Known rows, with every way that one mark hangs from another:
Q515{Q223 Q646 Q656{Q787{Q532}}}: [-2.189 -4.658  1.911 -0.132 -2.437 -1.356 -1.844  1.048  3.733  3.507
 -1.217  1.439  0.061  0.617 -5.133 -4.109 -2.560 -1.097  2.882 -2.387
 -3.216  3.761]
Q656{Q515{Q223 Q646} Q787}: [-4.253 -4.406  1.703  1.446 -2.424 -2.094 -1.961  2.442  3.770  3.166
 -1.614  0.465  1.830 -0.305 -2.287  0.058 -3.529  0.154  1.490 -1.774
 -2.807  3.252]
Q515{Q646{Q787{Q223{Q532}}} Q656}: [-0.141 -3.659  0.957 -1.130 -3.248 -0.561 -1.088  1.490 -0.320  2.664
 -0.720  2.028 -0.367 -0.942 -3.384 -3.099 -1.468 -1.914  1.862 -1.276
 -3.115  2.022]
Q646{Q787{Q223}}: [-0.142  0.313 -2.313  1.277 -3.746 -0.972 -0.236  1.664 -0.452  2.265
 -0.318 -0.870  0.745 -1.600  0.181 -1.482 -0.400 -1.387 -0.089 -1.150
 -0.918 -0.189]
Q787{Q532 Q646{Q515}}: [-2.237  0.649 -3.583  1.477 -1.466 -2.996 -2.680 -1.200 -0.544  0.631
 -3.017  1.254 -0.393 -2.429  0.994 -3.434 -0.707 -4.944  0.435 -3.708
 -6.699 -2.510]
Q223{Q787}: [ 1.008  0.195  1.286 -2.053 -2.012 -0.489  0.249  1.338  0.890  2.197
  0.000 -0.735  0.052 -0.056 -1.195 -1.374 -2.952  0.181  1.325 -0.217
 -2.141 -0.290]
Q515{Q223 Q646{Q787{Q532 Q656}}}: [-2.120 -2.449  0.727  1.587 -6.003 -0.689 -1.888  2.810  1.738  3.097
 -2.230  0.400  0.343  0.191 -2.959 -1.415 -1.312 -3.207  1.748 -3.939
 -4.924  1.295]
Q515{Q223{Q787}}: [-0.382 -1.595 -0.320 -1.551 -1.096 -0.352 -0.093  2.201  1.864  2.847
 -0.057 -1.115  1.863  0.477 -2.238 -0.585 -2.734 -0.068  1.636 -0.834
 -1.375  0.917]
Q532{Q223{Q656{Q515{Q646{Q787}}}}}: [-1.068 -3.449 -0.871  0.044 -2.695 -0.569 -0.833  3.761  1.645  3.221
 -1.228 -0.484  1.361  1.847 -3.968  0.798 -2.371  0.436 -0.961 -4.358
 -3.890  1.471]
Q646{Q515{Q223 Q656{Q787}}}: [-1.028 -3.516 -1.846 -0.299 -0.472 -1.943 -2.071 -0.098  3.202  3.395
 -0.046  1.021  2.239 -0.818 -1.508 -0.047 -3.682 -0.085  0.414  0.138
 -1.887  1.073]
Q223{Q787{Q532 Q656}}: [ 0.319  1.580  0.863 -1.470 -4.327  0.714 -0.272  0.590  1.750  2.011
 -0.496  0.959 -0.749  0.581 -1.416 -1.260 -2.558 -3.269  1.534 -2.004
 -5.144 -1.073]
Q646{Q787{Q223 Q532}}: [-0.896  1.768 -3.329  1.917 -4.411 -1.657 -0.779  0.614  0.027  2.038
 -1.293 -0.753  0.317 -1.336  0.588 -3.245  0.877 -4.020  0.121 -2.939
 -2.322 -1.049]
Q223{Q532 Q656}: [-0.917 -1.562 -1.552 -4.835 -1.147  0.760 -1.361  0.160 -1.809  3.715
 -1.638  0.988 -0.121  1.056 -1.902 -1.897 -1.073 -0.180  0.933 -0.850
 -3.626  0.026]
Q656{Q787{Q223 Q532}}: [-2.013  1.400 -2.579  0.732 -3.150 -1.601 -0.724  0.016  1.399  1.813
 -0.835  0.802 -0.028 -0.386 -0.311 -3.761 -0.280 -3.432  0.796 -1.789
 -2.461 -0.177]
Q787{Q223 Q532 Q646 Q656{Q515}}: [-4.165  0.201 -3.226  3.415 -3.259  0.998 -1.570  0.530  0.661 -0.124
 -1.794  3.706 -0.203 -1.968 -0.290 -0.557 -0.814 -7.331  0.926 -4.454
 -7.358 -0.015]
Q532{Q223{Q656 Q787{Q646{Q515}}}}: [ 0.714 -2.104 -3.732 -1.269  0.427 -0.837 -0.200  2.008  0.970  2.048
 -0.094  1.229  1.128  2.265 -4.935 -1.173 -3.570 -1.770 -1.852 -3.603
 -5.540 -1.607]
Q656{Q515}: [-2.290 -0.676  0.231 -0.200 -1.932 -0.567 -1.385  1.130  1.189  1.875
 -1.644 -0.735  1.097 -1.951  1.721  1.675 -2.044  0.455  1.324 -1.135
 -2.429  1.127]
Q223{Q532 Q787{Q656{Q515{Q646}}}}: [-1.542 -2.064  2.492 -3.265 -3.503  0.585 -1.130  1.740  1.323  2.381
 -1.126  2.985  0.123  0.652 -2.131  0.942 -4.167 -2.914  1.963 -1.251
 -6.596  0.301]
Q515{Q223}: [-1.726 -1.888 -1.438 -1.303 -1.320 -0.183 -1.030  2.118  0.697  2.622
 -1.206 -1.404  1.806 -0.542 -0.693  0.021 -1.266  0.501  1.978 -1.031
 -1.023  1.648]
Q656{Q515{Q223 Q646} Q787{Q532}}: [-4.964 -2.959  0.698  2.051 -3.073 -2.787 -2.458  1.436  4.215  2.883
 -2.529  0.583  1.473  0.005 -1.872 -1.631 -2.294 -2.361  1.690 -3.625
 -4.252  2.359]
Q532{Q223{Q656{Q787}}}: [-0.335 -2.187 -2.896 -2.615 -1.371 -0.077 -0.192  2.270  1.756  3.778
 -0.142 -0.039  0.589  3.083 -4.567 -1.391 -2.431  1.612 -1.215 -2.252
 -2.018  1.152]
Q515{Q223{Q532 Q787} Q656}: [-0.276 -4.220 -1.182 -4.882  0.371  0.392 -0.778  0.536  2.024  4.119
  0.145  1.334  1.478  1.199 -4.464 -2.122 -3.207 -0.701  2.186  0.001
 -1.849  2.240]
Q646{Q515 Q787{Q223 Q532 Q656}}: [-0.683  2.246 -4.092  2.915 -5.512 -1.320 -1.672  0.371  0.644  1.321
 -1.043  1.395  1.308 -1.946  1.950  0.535 -0.561 -6.688 -0.970 -2.987
 -5.438 -3.323]
Q646{Q515}: [-0.350  0.534 -1.208 -0.697 -1.706 -1.901 -1.682  0.501 -0.222  1.213
 -1.391 -0.515  1.359 -2.279  2.571  1.298 -1.874 -0.810  0.744 -0.560
 -3.451 -1.844]

Rows:
[ 0.866  0.694  0.634 -1.486 -2.065  0.195 -0.143  0.252  0.989  3.065
 -0.484 -0.043 -0.421  1.801 -3.106 -3.229 -1.980 -1.939  0.580 -2.757
 -4.490 -1.224] => Q223{Q656 Q787{Q532}}
[-0.458 -1.164 -3.647 -1.154 -1.201 -2.537 -1.792 -0.400  3.167  2.434
 -0.680  1.147  1.101  0.249 -1.454 -1.424 -2.585 -1.973 -0.498 -2.184
 -3.669 -0.383] => Q646{Q515{Q656{Q787{Q532{Q223}}}}}
[-0.156 -1.896  1.449  1.646 -4.263 -0.973 -1.001  1.307  0.894  1.867
 -0.962  1.075 -0.776 -1.276 -2.912 -3.878 -0.729 -3.216  2.032 -3.102
 -3.684  1.594] => Q515{Q646{Q787{Q223 Q532}} Q656}
[ 0.036 -1.921 -0.457 -0.769 -1.350 -2.044 -1.833 -0.893  2.213  2.791
 -0.091  1.321  0.571 -1.425 -0.350 -0.710 -3.743  0.303  0.199  0.592
 -2.596  0.052] => Q646{Q515{Q656{Q787}}}
[-3.856 -2.879 -1.185  1.900 -1.597 -2.281 -1.993 -0.186  2.138  2.793
 -1.645  1.676 -0.336 -1.358 -1.329 -2.512 -3.498 -0.306 -0.495 -1.344
 -3.543  1.743] => Q656{Q515 Q787{Q646}}
[-0.757  0.310 -0.961  0.085 -1.813 -1.580 -0.723 -0.258  0.506  1.659
 -1.446  0.908 -1.413 -0.329 -2.388 -5.458 -1.956 -3.655  0.945 -3.126
 -5.214 -1.090] => Q223{Q787{Q532 Q646}}
[-2.908 -2.117  2.248  1.188 -3.212 -1.283 -1.955  0.596  2.505  3.343
 -2.014  1.286 -0.323  0.926 -2.859 -2.122 -2.552 -1.379  0.571 -3.475
 -5.484  1.230] => Q223{Q656{Q515{Q646} Q787{Q532}}}
[-2.224  1.155 -2.716  3.248 -5.817  0.024 -1.249  0.977  1.761  1.996
 -1.169  1.079  0.832 -1.484  0.856  0.422 -0.657 -5.319 -0.281 -3.364
 -4.449 -0.434] => Q646{Q787{Q223 Q532 Q656{Q515}}}
[-0.143 -0.294 -4.347 -0.373 -3.587 -1.229 -0.903  1.458  1.047  3.774
 -1.528 -1.325  0.305  1.951 -2.812 -3.010 -0.172 -1.538 -1.554 -4.562
 -3.045 -0.510] => Q646{Q787{Q532{Q223{Q656}}}}
[-0.877 -0.364 -3.406 -1.104 -4.903  0.714 -0.842  1.323 -0.842  2.885
 -0.640  1.912  0.273 -0.514 -0.586 -0.615 -0.861 -3.442 -0.101 -0.858
 -3.326 -0.448] => Q646{Q787{Q223{Q532} Q656}}
[-0.172 -3.150 -2.337 -3.508  0.645 -1.253 -1.677 -0.174  2.042  3.063
 -0.161  1.609  2.682 -0.104 -1.907  0.020 -3.603 -2.209  1.073 -0.144
 -3.500 -0.386] => Q646{Q515{Q223{Q532 Q787} Q656}}
[-0.605 -2.074 -3.023 -3.084  0.275 -1.077 -1.585  0.610  0.850  3.407
 -0.659  1.043  3.068  1.272 -1.942  0.413 -2.974 -2.598 -0.150 -1.187
 -4.563 -1.970] => Q646{Q515{Q223{Q532 Q656 Q787}}}
[-1.672 -3.217  0.485  1.438 -3.986 -1.127 -1.789  2.391  1.131  4.067
 -2.159 -0.592  0.646  1.248 -4.460 -3.149 -0.753 -1.880  0.958 -4.571
 -4.272  1.184] => Q515{Q223{Q656} Q646{Q787{Q532}}}
[-0.533 -3.461  3.045 -0.084 -2.536 -0.286 -0.506  1.630  1.675  1.910
  0.246  2.378 -0.734 -0.595 -4.076 -2.808 -2.938 -0.408  2.405 -0.479
 -2.602  3.183] => Q515{Q646 Q656{Q787{Q223}}}
[-1.786 -2.701  3.409  0.092 -2.232  0.426 -1.358  2.200  0.512  2.318
 -1.671  0.452  0.371 -0.197 -1.948  0.976 -2.617  0.561  1.529 -2.564
 -4.816  1.592] => Q223{Q656{Q515{Q646}}}
[-1.304 -4.613 -0.631 -1.344 -0.815 -0.326 -1.199  0.518  3.381  4.389
  0.267  0.673  0.932  0.360 -3.991 -2.172 -3.335  1.697  1.397  0.280
 -0.152  3.809] => Q515{Q223 Q656{Q787}}
[-0.945 -1.461 -3.679  1.486 -2.641 -3.025 -2.124  1.219  1.285  3.235
 -1.265 -1.398  2.892 -1.583  0.933  0.606 -1.811 -1.211 -0.959 -1.474
 -2.057 -1.238] => Q646{Q515{Q223} Q787}
[-0.621 -3.020  3.088 -0.924 -2.101 -0.845 -0.339  3.631  1.678  2.109
 -0.744 -0.430  1.247  0.660 -3.820 -1.034 -3.139 -0.556  2.895 -1.814
 -3.232  1.574] => Q515{Q223{Q787} Q646}
[-3.118 -3.281 -3.048  0.782 -1.046 -0.894 -1.836  0.154  1.698  4.123
 -1.553  1.297  0.191  1.553 -4.869 -4.916 -1.679 -1.839 -0.105 -3.244
 -3.806  1.367] => Q515{Q223{Q656{Q787{Q532 Q646}}}}
[-3.218 -4.064  1.107 -2.325 -2.086 -0.956 -2.218  0.582  1.062  4.294
 -2.007  2.659  0.110  1.467 -3.336 -1.717 -3.132 -0.479  0.493 -1.557
 -5.198  1.566] => Q223{Q532 Q656{Q515{Q646} Q787}}
[-0.971 -2.511 -1.774 -2.899 -1.076 -0.043 -0.811 -0.498  1.067  3.144
  0.308  2.685 -0.089 -0.123 -2.681 -3.181 -2.111 -1.033  1.138  0.741
 -1.439  2.093] => Q515{Q656{Q787{Q223{Q532}}}}
[-0.760  0.264 -3.651 -2.228 -1.777  0.022 -0.696  1.600  0.744  2.343
 -1.552 -0.739  0.414  2.211 -2.580 -1.828 -0.013 -1.764  0.207 -4.596
 -3.984 -0.243] => Q787{Q532{Q223{Q656}}}
[-0.593  0.842 -1.364  0.698 -6.326 -0.311 -1.451  0.389  0.855  3.270
 -1.661  0.077 -0.962 -0.530 -0.269 -1.915 -0.958 -2.731  0.012 -2.568
 -4.069 -0.683] => Q646{Q787{Q532 Q656}}
[-2.473 -0.819 -5.195 -0.601 -1.797  0.325 -1.919  0.263 -2.005  0.234
 -1.359  5.078  0.545 -1.858 -0.053  0.089 -1.547 -6.875  0.177 -1.670
 -7.502 -2.224] => Q787{Q223{Q532} Q646{Q515} Q656}
[-4.723 -1.656 -2.445  1.458 -2.155 -2.423 -2.284  0.146  4.485  3.540
 -1.973 -0.040  1.942 -0.133 -0.486 -1.318 -1.902 -2.067  0.516 -2.633
 -2.583  1.776] => Q656{Q515{Q223} Q787{Q532}}
[-0.766 -2.601  2.411 -0.443 -2.159 -0.166 -0.620  2.622  1.847  2.925
 -1.091  0.214  0.847  2.240 -5.521 -2.641 -2.245 -2.493  2.293 -4.096
 -5.303  0.723] => Q515{Q223{Q656 Q787{Q532}} Q646}
[-3.614 -2.686 -4.219 -0.278  0.291  0.618 -1.462  0.408 -1.555  1.672
 -1.608  3.598  0.570 -0.576 -2.265 -1.925 -0.949 -4.344  0.031 -2.797
 -5.691  0.364] => Q787{Q223{Q532 Q656{Q515}} Q646}
[-2.845  0.810 -0.293  0.418 -4.517  0.783 -1.866  0.459  1.902  1.701
 -2.102  1.160  0.044 -1.133  1.294  1.500 -1.533 -3.465  1.593 -3.048
 -5.693  0.151] => Q787{Q532 Q656{Q515}}
[-1.105 -3.300 -3.991 -1.325 -0.623 -0.454 -0.512  1.859  1.041  3.483
 -0.549  1.223 -0.236  2.831 -5.829 -3.231 -2.655  0.570 -1.683 -2.998
 -3.331  1.238] => Q532{Q223{Q656{Q787{Q646}}}}
[-2.342 -3.614 -2.845 -2.960 -0.791 -0.743 -1.881 -0.956 -0.840  4.612
 -1.641  3.248 -1.433  1.626 -4.556 -5.583 -2.385 -0.775 -0.743 -1.073
 -4.569  0.552] => Q223{Q532 Q656{Q787{Q646}}}
